Known rows, with every way that one mark hangs from another:
geko[darar[taze]]: [ -4.3  11.2 -21.1   2.5  12.5  17.3   8.6  -5.0  17.1 -12.2   6.2  13.2
  -3.5  -0.3 -18.4  11.2   7.2 -11.9 -10.4   2.7 -36.4]
sobapu[fuset[nurif] geko[darar]]: [ 17.8  17.1  -4.2   3.2  10.7   2.5  -9.5  -1.8  -9.2  -7.6 -16.3 -22.3
  -5.8  -4.6   1.3 -14.9   3.4 -17.2 -13.7 -17.3   7.3]
nurif[fuset[darar]]: [ 10.8   6.3  14.4  19.2 -28.2  -0.4 -19.2   4.4  24.6 -27.2 -32.6  11.9
  -5.1  -8.6  -7.9  21.9 -15.6   5.8  -6.2 -22.2  -8.6]
taze[sobapu[fuset[nurif] geko[darar[luri]]]]: [ -9.1  17.1  10.8   9.1   3.4  14.7 -21.7   8.9   9.3   3.3 -10.6 -29.9
  -5.5   7.8  -4.4 -15.3   4.2 -33.7   1.9 -29.3  18.4]
fuset[darar[taze[sobapu]] nurif]: [-12.7  35.0  11.0  -4.7  -2.2   9.8 -35.1   9.2  32.6 -25.7  21.3 -36.7
  -4.1  -9.8   9.1  42.3  -2.3 -14.9  -7.9 -57.2   9.1]
soso[nutin[luri petet]]: [ -0.9 -16.4 -23.5 -16.5   1.9  13.3  -2.2 -18.0  -9.3  21.7  10.8 -17.9
   3.3   0.9  -9.8  14.2 -18.2  -5.0 -31.7 -27.7 -12.0]
darar[taze[sobapu[fuset[nurif] geko]]]: [ 14.0  22.1  13.3  16.4  12.5   5.0 -54.5   7.6 -25.2  -8.3  -0.6 -54.1
  -2.4  -1.4   5.7   3.2  16.3 -39.5  36.8 -38.7  23.4]
meremun[petet]: [ 29.0   0.6 -14.8  -5.8  -5.0  -4.1  -2.2 -15.8  18.0   5.7  -9.3  19.6
  -2.7 -11.6   5.2  -5.4  -1.1   4.0  -5.9  12.3  -9.4]
geko[darar[luri taze[sobapu[fuset]]]]: [-21.3  12.1   4.8  26.8  -2.5  34.3 -21.6  10.7   7.3  -8.8  -9.0  -6.3
  -8.1  15.1 -31.5   4.0  16.9 -52.3  17.8  -6.3 -18.8]
nutin[luri petet[meremun]]: [ -0.6   2.7 -10.5 -17.4   1.1  15.0  -9.0 -15.0 -42.1  11.9  33.3  -6.8
   5.1  -8.4   5.3  26.9  -4.3 -34.5   9.2  -7.5  -7.8]
soso[nutin[petet[meremun]]]: [ -3.3   5.5 -27.7   0.4   1.2   5.4  -1.6 -11.0  14.0  -8.6  11.1 -12.4
  -4.8  -9.5   2.7  25.6  -2.5 -35.8   6.3 -16.8 -31.0]
sobapu[geko[darar[taze]]]: [ 12.1   9.6 -19.5   1.4   9.4   8.6  -5.0  -7.3   6.3  -2.7  -8.9   6.4
   1.6   2.2 -12.8  -2.4   8.2  -7.6   9.4  -3.1 -17.4]
taze[sobapu[fuset[nurif] geko]]: [ 19.9  15.1  24.1   8.8   6.5  -4.5 -43.9   6.3 -17.9  -0.6  -3.8 -49.7
  -3.0  -2.4  15.9 -10.1   8.1 -26.9  18.8 -40.9  38.2]
darar[taze[sobapu[fuset[nurif]]]]: [ -2.7  24.5  13.5  18.0  14.5  13.3 -42.7  10.1 -15.2 -17.1  13.4 -48.2
  -7.6  -3.7   0.8  17.4  15.4 -43.2  14.4 -33.6   7.2]
fuset[darar[luri] nurif]: [-40.4  24.8   0.6  -8.5 -18.6  10.6  -6.0  15.9  28.8 -13.5  -7.5 -20.4
  -1.8   0.0   2.9  23.3 -17.1  -2.2 -14.8 -23.3  11.5]
nutin[luri petet]: [  4.8 -11.2 -13.1 -16.1   1.3  12.4  -9.7 -17.9 -34.9  23.8  22.2  -2.6
   6.8  -0.3  -4.8  17.0 -12.3  -6.2 -23.6  -9.3  -2.7]
darar[luri taze[sobapu[fuset]]]: [-22.5   8.3  15.1  31.0  -9.2  26.6 -41.3  17.5 -16.8  -5.1 -13.4 -24.1
  -4.0  16.4 -23.2   6.2  18.1 -53.5  47.3  -6.3   2.9]
nurif[fuset]: [ 11.2  -5.6   5.9  23.3  -3.4  -2.4  -8.8   1.1   8.5  -9.3 -19.0  13.6
  -3.8  -5.3 -10.0   2.6  -6.7   5.1   1.9  -0.4 -16.7]
nurif[fuset[darar[luri taze[sobapu]]]]: [-22.8  14.0  19.4  32.8 -29.9  21.1 -42.3  17.6  37.5 -24.7 -24.2   1.1
  -3.9   5.2 -24.2  35.1  -6.1 -21.7  26.9 -32.0 -11.0]

Rows:
[  8.8  13.2   7.1  21.8   6.2  23.6 -24.2   0.4   2.5 -16.8   1.5  -9.0
 -10.1   3.7 -20.9   6.9  19.5 -45.5   4.1 -19.8 -16.9]	geko[darar[taze[sobapu[fuset]]]]
[  4.3  14.3   3.3  26.5 -22.6   8.4 -30.7   6.8  17.0 -34.9 -30.6   8.0
  -4.6  -7.9 -17.7  35.1  -7.4  -5.7  11.9 -20.5 -22.5]	nurif[fuset[darar[taze]]]
[-27.2  31.8  10.0  -1.6 -14.2  12.4 -45.3  16.3  26.8 -10.4  -4.4 -39.9
   2.8   4.0   4.1  25.3  -3.4 -19.2  27.5 -49.6  25.9]	fuset[darar[luri taze[sobapu[geko]]] nurif]
[ 10.9  33.4   4.5  10.5 -15.2   5.5 -51.8  10.2 -23.0 -28.6 -30.2 -45.6
  -2.3  -6.4   2.4  20.1   4.3 -28.6  26.5 -36.8  20.1]	sobapu[fuset[darar[taze] nurif] geko]
[  0.5  28.1  13.6   3.9 -17.7   5.2 -27.7  10.5  -4.9 -29.8 -16.7 -34.4
  -8.3  -8.8   6.5  20.2  -5.6 -21.5 -14.1 -33.6  16.7]	sobapu[fuset[darar nurif]]
[ -5.4  35.6   3.5  11.1 -12.7  14.2 -38.8  12.4 -11.3 -36.9 -15.5 -39.3
  -7.7  -8.4  -3.3  33.9   3.2 -32.7   4.5 -31.5   2.1]	sobapu[fuset[darar[taze] nurif]]
[ -6.6  12.0  19.9  31.3 -33.0  12.7 -54.9  15.2  26.5 -16.0 -40.2  -6.7
   0.9   7.6 -18.4  21.0  -5.0 -17.9  49.4 -36.9   6.2]	nurif[fuset[darar[luri taze[sobapu[geko]]]]]
[ 19.9  19.6   8.9  20.4 -29.9   7.7 -52.2   7.3 -30.1 -25.0 -47.0 -24.6
  -0.3   2.6 -10.1  13.0   8.6 -31.3  47.3 -22.9  15.9]	sobapu[fuset[darar[taze]] geko]
[-15.9   5.6   6.6  12.3  -4.8  12.7 -35.7  10.1   0.9  11.2  -7.1 -18.8
   6.6  16.1  -9.7  -0.9  10.8 -25.2  56.8 -13.7  14.7]	darar[luri taze[sobapu[geko]]]
[-34.0   7.2   4.9  13.2  -1.4  21.1 -22.6  12.8  11.6   3.1   7.9 -11.3
   1.1  13.7 -15.4  12.9   9.5 -28.4  33.6  -8.8  -2.9]	darar[luri taze[sobapu]]
[-17.8  17.6  14.7   8.0 -29.4  14.4 -46.1  13.9  18.8  -5.9 -20.2 -20.1
   5.0  12.5  -8.3  17.9   2.0 -21.9  48.6 -35.8  21.2]	fuset[darar[luri taze[sobapu[geko]]]]
[  0.2   2.6  16.1  18.0 -11.6  17.1 -23.1   6.2   4.3   7.2 -27.1 -10.4
  -3.4  16.7 -16.7 -23.4   9.8 -36.5  22.1 -14.4  14.6]	taze[sobapu[fuset geko[darar[luri]]]]
[  3.4  32.9  12.0  -5.7  -5.5   1.6 -47.9   6.3  22.5 -17.8   6.5 -43.8
   1.2  -7.6  15.1  28.4  -1.1 -10.7  15.4 -63.2  26.1]	fuset[darar[taze[sobapu[geko]]] nurif]
[ -0.7  12.5  -2.7   4.1  14.1  17.9  -5.4  -4.3  32.6  -8.4  21.6   3.2
  -4.8   1.0 -13.4  12.9  10.8 -18.9  -9.5 -21.6 -23.8]	geko[darar[taze[sobapu]]]
[ 22.0   3.0   7.7  -4.3   5.9   0.8  -7.1  -8.5  27.8   7.7   4.2   1.1
  -0.2   2.4   1.9 -14.2   3.4  -3.3  -4.4 -28.5   8.3]	taze[sobapu[geko[darar]]]
